Each row was made from one small tree. The marks that hang from a mark follow it in brackets, in the order of their numbers. Every link used is in the known rows. Write each row's tree.
Known rows:
z570(z40): [ 13.4  66.9  16.2 -33.4   3.7  -7.1 -13.1  -1.7  12.8  40.2 -37.8 -45.9
 -15.3  21.0 -19.0  20.8]
z40(z291 z707): [ -9.2  21.1  -6.6   5.2   4.3  18.4   6.8  -6.7  -2.0  -8.0 -26.7  25.0
  -4.7 -21.9  36.3 -25.8]
z40(z570 z707): [-38.7  14.1 -10.8 -21.2   5.0   2.4  13.7  -6.0  26.2  -5.0  15.6  -3.6
  -8.0 -28.6  -2.6  -5.1]
z246(z40(z570)): [  5.6 -30.8   8.9 -24.5   6.8  16.8   2.0   3.6  39.9  22.7  54.6 -11.5
 -10.9  18.6 -15.0  11.0]
z246(z40): [ 15.1  -5.2  16.9 -28.2   6.8  16.4  -6.1   9.0  24.3  35.9  32.0 -20.8
 -10.9  25.5  -3.7   5.4]
z457(z40(z570(z417))): [ 19.2  23.2  22.8 -27.0  -6.1   7.9   8.3  -8.1   0.7  33.4  32.9 -53.4
   0.4  -5.2 -14.2 -12.1]
z291(z40(z457 z570) z417): [-32.6 -19.3 -15.4   7.6  -9.7 -28.1  -3.6  12.7 -37.5  -6.8   0.5  -9.4
  32.4  -0.5 -34.2  12.3]
z570(z40(z291 z457 z707) z417): [ 13.5  52.5  18.5  13.6   6.5   7.4   3.9 -12.3 -55.8 -14.1 -31.6  10.8
 -13.4  27.6  32.0  15.2]
z40(z570): [ -5.9  22.0  -1.0 -27.7  -7.2  -9.9   6.0  -4.1  47.9  15.9  21.0 -29.3
 -10.9  -9.4 -29.2   5.6]
z417(z570): [  6.0  70.4  14.2 -20.2 -20.7 -19.1  -8.2   4.3  91.6  23.3  -8.7 -61.2
 -20.1 -18.3 -36.9  -2.9]
z246(z40(z291(z417) z457 z570 z707)): [ -3.6 -68.9 -12.7  23.4  10.4  29.6  12.2   6.0  -3.0 -29.9  43.9  39.9
   8.2  16.6  26.6  -3.1]
z291(z40(z457)): [-17.1   3.2   7.3 -11.8  -2.1 -26.1 -12.5   8.6 -30.1  15.4 -19.9  32.0
  16.5 -14.1 -14.3   9.2]
z246(z40(z291 z457 z570)): [ 21.8 -64.8   1.8  11.3   5.7  22.6   6.4   2.6  22.9 -10.4  49.2  45.9
  -1.3  20.1  12.0   5.5]
z291(z40): [-23.6  15.4   9.9 -24.6  -2.2 -20.3 -13.6   3.4 -18.1  33.4 -20.7   3.8
  10.2 -16.5 -24.8   5.5]
z570(z40 z417): [ 18.9  91.3  32.4 -26.4  -1.2  -6.7  -6.0 -10.0 -23.9  34.0 -22.3 -65.1
 -23.9  39.5 -13.0  28.3]
z246(z40(z457 z570 z707)): [-11.8 -49.5  -0.7  -6.3  15.1  19.2   8.5   7.0  12.2 -10.2  52.8  34.0
  -2.3   8.2  14.3   6.9]
z707(z40(z570(z417))): [ -0.2 -11.0   4.2 -12.1   1.4 -18.9 -15.3  -3.7 -20.0  18.6  -2.5 -28.3
 -11.6   8.4 -23.9  14.0]

Write each row's tree:
[ 28.4 -33.6   4.0  19.5  -2.3  17.5  -1.9  13.0  18.8  -5.7  26.2   5.7
   3.2  29.5  11.3  -1.5] : z246(z40(z291(z417(z570)) z457))
[ -7.0  72.5  13.4 -17.4  -7.4 -10.2  -9.9  -0.6  72.2  16.5 -30.1 -48.6
 -22.2 -12.9 -28.3   7.1] : z417(z570(z40(z707)))
[ 11.6 -54.5 -18.1  28.3  -0.7 -14.6 -13.8   4.2 -30.2 -16.0 -16.9  13.5
   9.6  10.0  -3.6   3.8] : z707(z40(z291(z417) z457 z570))
[-18.6 -31.8 -31.9  40.8  -1.5   8.5  20.4  -0.9 -14.2 -59.1   6.3  43.8
  16.4 -12.5  29.9 -14.6] : z40(z291(z417) z457 z570 z707)
[  1.5 -13.7  -4.1   3.8   0.1  26.4  13.9  -6.4 -11.9   2.1  11.8 -21.4
  16.9 -19.6  13.4 -32.6] : z457(z40(z291(z417) z570 z707))
[  7.5 -43.5  -8.6   6.8   3.0  -7.5 -15.3  -5.4  -6.4   7.0 -17.0  10.8
  -4.5  -2.1 -10.8   1.9] : z707(z40(z291 z570))
[-49.5 -27.7  -7.8  -3.2   6.1 -17.0   0.6   1.7 -29.6 -12.8  -0.2  60.3
  18.2 -33.3  -7.1   7.0] : z291(z40(z457 z570 z707))
[  5.2 -42.4 -15.7  14.5  -0.7  -8.8 -14.8  -0.9 -17.8   2.1 -18.7 -15.1
   3.3   7.7 -14.4   0.3] : z707(z40(z291(z417) z570))
[-23.8 -16.6 -18.1  10.2   3.6  18.7  18.1 -14.4  19.4 -26.9   7.9  37.8
  -4.3 -30.6  20.6 -17.1] : z40(z291 z570 z707)
[ 21.6 -25.1  -8.8  29.2  -5.1 -18.1 -22.6   9.8 -23.1  -6.4 -39.4  -1.8
   6.6   9.6  -0.4  -2.2] : z707(z40(z291(z417(z570)) z457))
[ 27.0  18.8  -8.6  35.4 -19.8  -8.4   0.1   9.5  18.0 -24.5 -19.7  -4.1
   9.2   6.1   7.6 -12.0] : z40(z291(z417(z570)) z457)
[  6.3 -23.6   1.9   1.9   1.7 -24.8 -14.4   1.4 -32.4   0.6  -2.1  -0.5
  -5.2  11.5 -12.9  16.7] : z707(z40(z457 z570(z417)))
[ -2.6  48.9   7.2 -15.7  12.1  -4.5  -6.0   1.7 -14.1   7.9 -40.4   0.0
  -6.8  10.7  10.0  16.3] : z570(z40(z457 z707))
[-29.4  -4.2 -14.5  -1.9   5.1  -6.2  15.6   0.9   8.1 -31.2  19.3  36.2
   1.1 -24.5  12.7  -1.2] : z40(z457 z570 z707)
[ 14.1 -24.1 -21.8  34.4 -13.7  -3.8  12.9   1.1   8.1 -38.1  11.6  19.0
  13.8   6.2   3.5  -3.3] : z40(z291(z417) z457 z570)
[ 10.9  16.8   5.2   4.3  -4.3  22.9   5.1  -1.1  -4.8  11.9 -10.3 -36.2
  14.0 -19.3  16.5 -38.3] : z457(z40(z291(z417(z570)) z707))
[-14.4 -33.3 -21.2  30.2   3.6  10.6  20.0  -7.3   2.4 -52.9   8.7  79.8
   5.0 -26.5  36.1 -13.1] : z40(z291 z457 z570 z707)
[ 14.7  10.9  11.0  -7.4   4.1  27.2   5.3  -5.7 -16.0  20.4 -10.3  -5.0
   9.5 -23.5  28.9 -37.1] : z457(z40(z291 z707))
[ 24.9  78.3  30.2 -12.7  -1.1 -12.3  -4.9  -4.9 -36.6  15.8 -20.0 -35.3
 -17.5  42.1  -2.8  31.1] : z570(z40(z457) z417)
